Known rows, with every way that one mark hangs from another
Q_728(Q_237(Q_601(Q_701(Q_349)))): [ -1.2   2.4  -0.8   7.4 -11.9  -3.3   7.9   4.3  21.2   2.9 -11.3   5.8
 -19.8  10.2  -1.2  -9.8  -9.2 -16.8   9.8   6.3   1.2  -7.5]
Q_728(Q_237(Q_601(Q_701(Q_970) Q_763)) Q_391(Q_349)): [  6.7   2.5 -38.0  41.3 -13.6  18.4  24.4  -5.3 -18.2  26.8 -13.4  14.7
  -0.7   9.3 -32.0  -2.3   6.6  -4.9   0.3 -25.9  16.8  -7.2]
Q_237(Q_601(Q_763) Q_728(Q_391)): [  0.8  -0.5   1.8   8.5   7.8 -12.9   5.7  14.6  -7.3  10.1 -14.0  -5.1
 -11.0  18.0 -15.3  16.0 -18.5  12.0  18.0 -12.0  37.8  10.0]
Q_601(Q_237): [  4.1   2.9  21.0   4.4   5.4 -38.4   1.8   4.8  -0.8   4.5  14.3 -16.3
   7.5 -10.1   7.9   2.5 -16.8  13.3  12.6  -1.3  15.4 -11.5]
Q_601(Q_701(Q_349(Q_391) Q_970) Q_763): [ -4.0   8.6 -35.8  12.5 -14.8  20.3  -7.8  -7.6 -14.6  -2.0   7.7 -14.8
   9.9  -0.8  -4.4   2.4  20.6   4.5  -5.6  -7.2 -27.1   1.0]
Q_601(Q_701(Q_349) Q_763): [ -0.3  11.4  -5.6   0.3   6.4   3.5 -13.2   2.3   1.9  -3.3  -8.8 -19.6
   7.6  -0.6  -3.6 -13.9  21.4   2.0   5.3 -14.8 -12.0  -1.8]
Q_763(Q_601(Q_237)): [ -1.7   2.1  34.3   4.8  23.7 -24.2  -7.1   0.0   3.4   1.7   1.6 -10.3
   6.8   1.3   8.9   3.7 -27.4   0.3   7.5  17.1   1.5 -10.9]
Q_970(Q_701(Q_349)): [  4.5   2.7  15.5 -32.3  -5.3 -12.7  -6.3  13.7  21.8 -24.2  -5.3   2.1
  -2.0   0.3  19.0  -2.9   9.2  18.4  -4.6  16.1  -3.0  10.2]
Q_601(Q_237 Q_701(Q_349(Q_391) Q_970(Q_432))): [ -9.1 -11.0 -21.0  -8.6 -21.0  18.5   7.1 -16.2  -6.5 -11.4  34.0   7.2
  -0.4 -19.5  10.1   2.9  15.9 -16.7 -19.3  -2.9 -28.4  -0.9]
Q_701(Q_349(Q_391) Q_601 Q_970): [ 11.3  -4.2 -13.8  15.6 -22.3   2.5  18.2   8.1   0.2 -10.4   4.4  10.0
   1.5  -3.3  19.0   6.3  -3.3  28.3 -14.5  42.3 -25.3   7.0]
Q_728(Q_237(Q_601(Q_701 Q_763)) Q_391(Q_349)): [ -2.4   5.5 -18.0  23.8  -3.5   3.7  26.5  -1.6 -16.7  21.7 -28.4   4.3
  -4.6   6.2 -40.8  -6.6   0.0  -3.4   0.0 -25.3  32.8   2.0]
Q_970(Q_432): [  6.0  -9.8  24.6 -30.8  10.2 -30.7  20.8  16.7   4.7 -17.9   1.0  -7.6
  -9.2  -6.6  30.4   4.9  -9.3  14.6   2.4   1.0  -2.7  10.8]
Q_701(Q_349(Q_391)): [ -3.5   6.2   0.2  -6.5 -15.3 -21.2  16.7  18.0  -4.0 -19.8  -0.3 -15.2
  -3.7  -5.7   6.9  17.3  -9.1  30.4 -10.0  29.4   1.8  16.6]
Q_728(Q_391): [ -0.2   8.2   6.1   0.4  -0.7 -46.5  22.5  24.3  -9.8   4.0  -1.3 -10.0
  -1.5  -4.0   3.1   6.9 -13.9  48.1   3.4   6.4  25.4  10.6]
Q_349(Q_391): [ -6.9   8.5   5.1 -13.9  -3.8 -40.2  17.0  16.0  -9.1  -8.1   2.9 -24.5
  -6.4  -2.2   9.6  19.1 -23.7  32.8   1.9  17.8   9.3  14.2]
Q_763(Q_601(Q_237(Q_728(Q_391)) Q_701(Q_970(Q_432)))): [-15.5  -6.8  -4.0  -7.7  11.1  16.9  -8.1  -6.2  -3.7  13.5  21.2  23.4
  -9.7  -4.5   3.1   6.6  -4.2 -28.1  -7.7 -10.4  -5.2  -2.0]
Q_763(Q_601): [  0.0   5.8  29.7  -6.3  24.7 -28.3  -0.1  15.4   9.2  -7.3 -13.3 -13.1
  -3.3  10.6  20.8   6.9 -28.1  15.1   8.3  25.2  -5.4   4.2]
Q_970(Q_432 Q_701): [  4.2 -12.3  28.6 -63.1   9.4 -20.4   5.9   7.6  15.5 -26.2  -0.6   4.7
 -10.2  -2.1  35.4  -0.6   1.5   7.3  -4.5  -2.9  -3.8  16.8]
Q_237(Q_601(Q_701 Q_763) Q_728(Q_391)): [-13.2   8.6 -12.3  -1.2  11.0  -1.1  -7.5   8.6  -2.1  19.8  -8.1  -4.9
 -14.7  15.3 -21.0   3.7  -8.2  -4.5  19.6 -28.1  29.1   9.1]
Q_237(Q_601(Q_701(Q_349 Q_970) Q_763)): [  8.7  -1.5 -22.3  19.7  -3.0  27.0 -12.0  -7.1  12.0   0.5   0.9   1.2
   1.5  15.1   2.7  -7.9  13.8  -9.1  13.4 -12.4 -24.2 -10.1]
Q_237(Q_601): [  5.0  -1.4  18.5  -6.1   7.7 -32.7  12.9  17.9  17.9  -6.0  -3.6 -10.0
 -15.0  14.4  16.1   8.3 -32.1  18.2  20.4  11.1  12.8   3.4]

Rows
[  9.8  -5.7  18.5  -9.2   5.3  25.8 -29.8 -14.3  10.1  -2.7 -11.0  14.7
  10.3   1.1  -5.3 -11.3  17.4 -22.5  -2.4   1.2   3.4  -8.7] : Q_970(Q_701(Q_349 Q_601(Q_237(Q_728) Q_763)))
[ -1.5 -17.4 -27.0  -7.5 -10.4  40.7   6.9 -17.5  -2.5 -19.4   6.1   6.7
  -6.7   8.4   6.0   4.7  11.9 -18.6  -8.5 -10.6 -32.9   9.0] : Q_237(Q_601(Q_701(Q_349(Q_391) Q_970(Q_432)) Q_763))
[-15.3   7.6 -15.8  22.5  -4.4  25.7 -19.4   1.7   1.5  15.9  16.4  21.9
  -1.4  -0.4 -13.3   6.0   4.7 -17.9  -8.2   8.6  -3.6  -8.4] : Q_763(Q_601(Q_237(Q_728(Q_391)) Q_701(Q_349 Q_970)))
[  4.6  -4.1   7.7  19.2 -11.8 -37.2  33.7  11.8  -6.3  13.6 -12.1   5.3
 -16.3   9.3  -5.8   6.1 -31.9  20.6  11.1   8.2  35.1  -2.1] : Q_728(Q_237(Q_601) Q_391)
[  3.6  -8.6  10.2  -9.9  -5.7  18.3 -12.7 -27.8  -9.2 -11.5  -6.9   5.8
  22.2  -5.8  -8.9 -10.5  12.3  -2.9 -19.0  13.5  -6.3   0.3] : Q_970(Q_701(Q_349(Q_391) Q_601(Q_237 Q_763)))
[ -7.1  -3.8  10.9 -26.4 -13.6  11.5 -12.9  -3.9  12.0 -10.1   4.0  17.7
  -5.7  -5.9  -1.8   5.6  -1.6 -11.7 -17.7  29.5   7.5  10.1] : Q_970(Q_701(Q_349(Q_391) Q_601(Q_237(Q_728))))
[-10.5  12.6  10.5  -9.5  15.1   2.3 -12.1  10.1  21.0  -9.8 -12.3  -3.9
  -4.6   6.5   9.9  -8.4  -2.3  -3.7  -2.1  22.2 -21.5   4.2] : Q_763(Q_601(Q_701(Q_349)))
[ -4.9  11.9 -36.3  29.6  -4.2  21.7  -5.7  -1.8 -22.5  30.0  11.4   6.1
  11.1 -10.3 -37.8   7.2  23.6  -9.3  -3.8 -38.0  23.6  -5.6] : Q_601(Q_237(Q_728(Q_391(Q_349))) Q_701(Q_970) Q_763)
[  9.0  -1.4   1.8   9.7  -4.6   5.0  11.0  -1.4 -13.1 -11.6 -18.6  -9.1
  11.7  -0.3  -3.2  -1.1   2.0  20.2 -11.4  24.6 -11.7  10.5] : Q_701(Q_349(Q_391) Q_601(Q_763))
[  6.9 -13.5 -12.7   8.0  -2.4  32.1 -10.5 -24.8  -6.9  -5.2  20.5   4.6
  15.6 -12.7   7.0 -14.7  35.1 -26.8  -4.3 -31.7 -31.8 -18.3] : Q_601(Q_237 Q_701(Q_349 Q_970(Q_432)) Q_763)
[ 11.4  -1.6 -18.3  27.6  -2.5   7.7  -4.1 -16.3  -1.5  23.3  -3.8  -2.3
  -4.1  18.9  -1.1  -9.2  -4.9 -23.3  23.7 -26.3 -10.5 -25.0] : Q_728(Q_237(Q_601(Q_701(Q_970) Q_763)))
[-15.9  11.2  19.4  -4.3  25.8 -13.5 -20.6  -8.5   8.8  11.8   5.2 -12.0
   3.7   0.0   3.1  -8.3 -16.7 -16.8   8.5   0.7  -5.5 -11.9] : Q_763(Q_601(Q_237 Q_701))
[ -5.8   6.0   8.2   5.3  -2.3 -35.4   4.0  16.7 -11.2  16.4  13.8  -3.5
  -3.7  -9.7 -11.9  14.9 -15.0  15.2   6.3  -5.2  43.1  -0.4] : Q_601(Q_237(Q_728(Q_391)))
[ -0.2 -18.7  16.7 -55.5 -10.8  11.3  16.7  -2.4  11.3 -38.2  -9.8  22.6
  -8.4  -7.2  26.6  -3.0   6.5   6.7 -32.6  33.0 -20.3  28.4] : Q_970(Q_432 Q_701(Q_349(Q_391) Q_601))
[ -4.8   9.7   3.2   4.4  15.8 -12.3 -22.5 -16.4 -11.4  18.9   8.1 -25.5
  16.5  -7.6 -11.1 -15.5   7.7 -11.1  16.1 -35.7   5.1 -16.5] : Q_601(Q_237 Q_701 Q_763)
[-14.3  10.8   1.1 -21.5  11.9 -12.8 -10.3  20.0  29.5   8.3   1.7  -5.5
 -31.1  14.9   5.6   7.9 -23.1 -15.1  24.6  -6.7  16.4   8.1] : Q_237(Q_601(Q_701) Q_728)
[ -6.9   2.5   3.4 -38.8 -16.7  -9.2   2.1   8.9   7.6 -27.4  -2.2  -3.5
  -4.6  -2.2  10.1  12.1   2.0  20.2 -15.5  26.6  -0.5  20.8] : Q_970(Q_701(Q_349(Q_391)))
[ 16.7 -25.0  28.2 -27.0   7.8  28.3  -8.9 -27.3   4.8 -21.4  -9.3  21.7
  16.9  -9.6  11.5 -25.6  25.6 -19.8 -17.2  -3.7 -18.1  -4.3] : Q_970(Q_432 Q_701(Q_349 Q_601(Q_237 Q_763)))
[ -4.5   4.9  -3.6  19.3   3.7  20.6 -22.6 -10.5  13.2   3.9  16.4   7.7
   8.9  -2.2   7.8  -8.6   3.9 -19.7  -1.8  11.7 -31.8 -19.9] : Q_763(Q_601(Q_237 Q_701(Q_349 Q_970)))
[-10.5  11.4 -21.1   2.2   7.0  13.8   8.7  15.3  -2.0  14.3 -19.2   2.4
 -13.4  11.9 -35.9  10.3  -0.1  -4.2   5.4 -25.7  38.7  18.0] : Q_237(Q_601(Q_701 Q_763) Q_728(Q_391(Q_349)))
[ 17.6  -6.0  17.1  28.7   5.7   5.2  -4.2 -12.6  -4.8   0.5 -10.0  -0.8
  23.4  -8.4  -4.7 -19.5   9.3   2.1  -0.8   7.5  -6.5 -17.3] : Q_701(Q_349 Q_601(Q_237 Q_763))
[  4.2  -6.4 -13.4 -15.6  -8.0  12.6   5.7   8.0  13.6 -17.4  14.9  10.1
  -8.2 -10.7  29.5  -6.8  22.7  -4.5  -8.9  -3.7 -35.2   4.1] : Q_601(Q_701(Q_349 Q_970(Q_432)))
[ 24.4  -8.7   3.6  37.7   7.4   0.1  -6.7 -19.7 -13.2  18.5   8.4  -1.2
  25.7  -4.7   6.4 -14.8   2.4   4.6   9.6  -7.4 -14.3 -27.1] : Q_701(Q_601(Q_237 Q_763) Q_970)
[  7.3   1.6   2.1  28.3   6.7   6.3  12.7   4.9 -21.1  19.7 -16.5  10.0
  14.4  -9.3 -36.7   1.8   2.8   7.4 -11.2  -7.2  40.4   3.7] : Q_701(Q_601(Q_237(Q_728(Q_391(Q_349))) Q_763))
[ -8.7   6.1 -32.2  16.9 -16.7  32.0 -25.6 -16.4 -16.9  10.4  23.3  -8.2
   6.7  -5.4 -20.0  11.6  19.9 -27.3  -2.2 -17.2  -9.7 -10.6] : Q_601(Q_237(Q_728) Q_701(Q_349(Q_391) Q_970) Q_763)
